Each row comes from the steps of one walk. Every step used is in the known rows, and no mark comes twice. Write the walk behind each row, first mark first.
In the rows, zero is written as 128.
Known rows:
L W N T: [153 101  91 121 110 139 120 125 110 125 125 126  54 152  81 105 103  95
 195 114 128 155 127]
N T: [163 100  93 124 110 150 123 133 114 131 148 123  54 132 113 109 124 124
 179 112 146 149 124]
T R G: [160 103 121 108 103 177 130 145  95 158 149 138  56  83 118 115  81  89
 183 146 158 152 142]
U W R: [132 115  93 113  76 149 130 124 110 128 108 130 113 129 123 113 134  79
 184 105 128 101 140]
G U: [132 102  95 122 115 162 143 171 106 137 128 130  83 123 130 115 100  88
 174 101 133 119 138]
R G: [154 101 107 105 113 165 138 138 103 147 141 129  79 103 137 114  84  89
 183 118 144 152 146]
N T R W S: [145  96  91 131  95 179 141 123 108 140 146 166  94 105  98 134  98 100
 183  73 157 152 125]
C T R W: [152 104  94 132 129 183 120 145 101 152 155 129  51  93 118 127 109 110
 175 110 187 151 125]
T R W: [144 108 102 129 117 180 124 157 101 152 144 145  82 102 113 130 104  94
 173  96 167 146 127]
U G: [134 102 104 122 114 146 125 154 104 141 120 105  66 117 141 111  93  80
 175 103 129 124 156]
N T R G U W: [134  94 100 103  76 158 151 134  91 138 132 137  11 103 110 113  85  38
 181 134 131 128 137]
R G U W N T: [144  94  97 107  86 134 141 126  99 124 123 137  16 129 102  99  94  58
 191 112 119 138 134]
C T R G: [168 100 114 110 116 180 126 137  94 157 160 121  28  75 123 112  85 104
 184 158 177 158 140]
T R: [153 109 114 128 106 173 113 162 105 148 145 127  73 105 108 119 100 114
 181 138 161 139 134]
N T R W: [156 102  99 131 111 173 123 140 102 147 155 148  49 106  99 123 119 101
 172 102 168 154 115]
U W: [126 106  83 114  92 147 129 139 113 126 117 111  79 137 133 125 101  79
 186 101 133 129 144]
G R W N T: [165 107  92 130 100 139  98 132 104 133 130 155  70 145  88 106 127 122
 179  87 148 137 108]
L W N T R G: [164  98 116 106  98 160 125 121  93 148 139 144  26 106  78 104  75  69
 196 154 143 167 133]
G U W: [114 102  82 114  91 151 147 154 105 125 111 120  71 134 135 123  95  54
 180  96 121 112 144]
L G U W R: [114 107  94 113  60 157 149 134  95 137  93 132  94 123 115 104 133  40
 181  83 100  77 150]
W U: [138  99 109 117 101 158 129 161 119 143 123 134 101 128 126 123 123 128
 172  68 127 119 138]
N T R: [166 103 111 129 102 165 113 143 105 143 157 133  34 110  93 111 117 122
 180 142 162 147 123]
R W: [138 105  86 126 125 168 134 148 109 142 136 137 104 121 133 130 108  94
 173  68 154 146 130]

Write each row's walk:
[126 100  99 104  89 143 142 148  97 128 107 133  55 126 118 108  76  47
 193 103 116 127 148]
R G U W N
[160 101  93 129 117 144 119 134 109 130 138 142  56 137  97 109 121 112
 184  79 148 156 117]
R W N T
[145 107 102  96  96 166 147 110  98 148 116 144 116 107 115 108  95  52
 188 126 125 129 146]
L W R G
[130 102 113 107  82 151 134 153  91 136 114 141  35 112 102 109  72  45
 193 127 128 126 145]
T R G U W N
[127 103  84 125  87 160 129 130 101 142 109 158 138 122 126 132  84  80
 176  52 131 113 141]
U G R W S
[125 105 102 113  78 140 107 149 101 150  86 132  95 141 115 117  99  78
 170  90 103  88 145]
L W U G R
[137 105 100 121  89 160 116 155 109 151 113 164 124 133 120 131 132 122
 161  42 134 104 120]
G R W U
[112  94 104 111 100 146 139 148 108 145  94 117  76 131 127 121  91  61
 175  73  99 112 159]
L W U G
[142 103 109 104  96 167 158 144  94 148 124 155  95  96 128 101 105  61
 177 114 126 106 142]
W R G U
[136 105 113 120  78 139 100 160 103 150 100 135  93 131 125 113 114 107
 165  84 115  83 142]
W U G R
[139  99  90 120  89 130 131 136 106 117 119 129  30 147  97 103 110  78
 189 102 121 128 128]
G U W N T
[145 101 107 124  82 146 120 147  98 130 130 139   9 123  78 105 104  78
 187 135 138 128 125]
G U W N T R
[141 108 103  96  77 156 146 110  99 139 116 139  98 105 130 110 109  56
 187 118 128 116 148]
U W R G
[125  95 114 117 100 145 130 162 109 145 108 120  70 119 138 116 108  92
 168  68 111 105 156]
W U G
[136 110  91 127 104 150 109 148  95 150 113 140  97 123 131 121 103  81
 164  79 139 109 134]
U G R W
[119  94 106 119 107 151 139 158 105 149 108 133  79 114 140 125 111  76
 162  38 116 111 148]
R W U G
[123  96 118 123 100 162 131 165  99 158 115 142  60 100 125 126 106  75
 162  62 128 112 146]
T R W U G
[147 113  85 127 104 162 109 147 103 147 125 151 121 131 122 126 114 107
 168  78 154 122 120]
G R W
[143  98 117 109 102 179 148 164  89 156 141 147  51  84 119 112  74  63
 177 137 143 129 142]
T R G U
[176  99 126 112  99 160 119 133  95 149 152 146  17  95  88  99  90  98
 190 150 155 162 130]
W N T R G
[149 109 110 131 115 165 110 160 101 144 133 150  78 115  95 118  99 100
 185  93 160 150 127]
T R W N
[119  97  90  99  87 154 160 141  97 134 116 128  58 114 138 119  78  32
 182 106 120 122 151]
R G U W
[158 107 113 102  95 165 137 124 100 149 130 147 110  97 127 103 112  86
 183 119 138 124 143]
W R G
[118 100  77 115  76 157 146 122 117 120 113 131 121 132 129 136  83  79
 195  75 127 132 150]
U W S
[138  96 103 106 111 168 158 157  96 147 134 137  69 102 137 111  79  62
 177 111 131 130 145]
R G U
[130  98  99 120 107 167 140 157 115 147 123 151 109 124 129 134 126 110
 166  33 134 127 130]
R W U
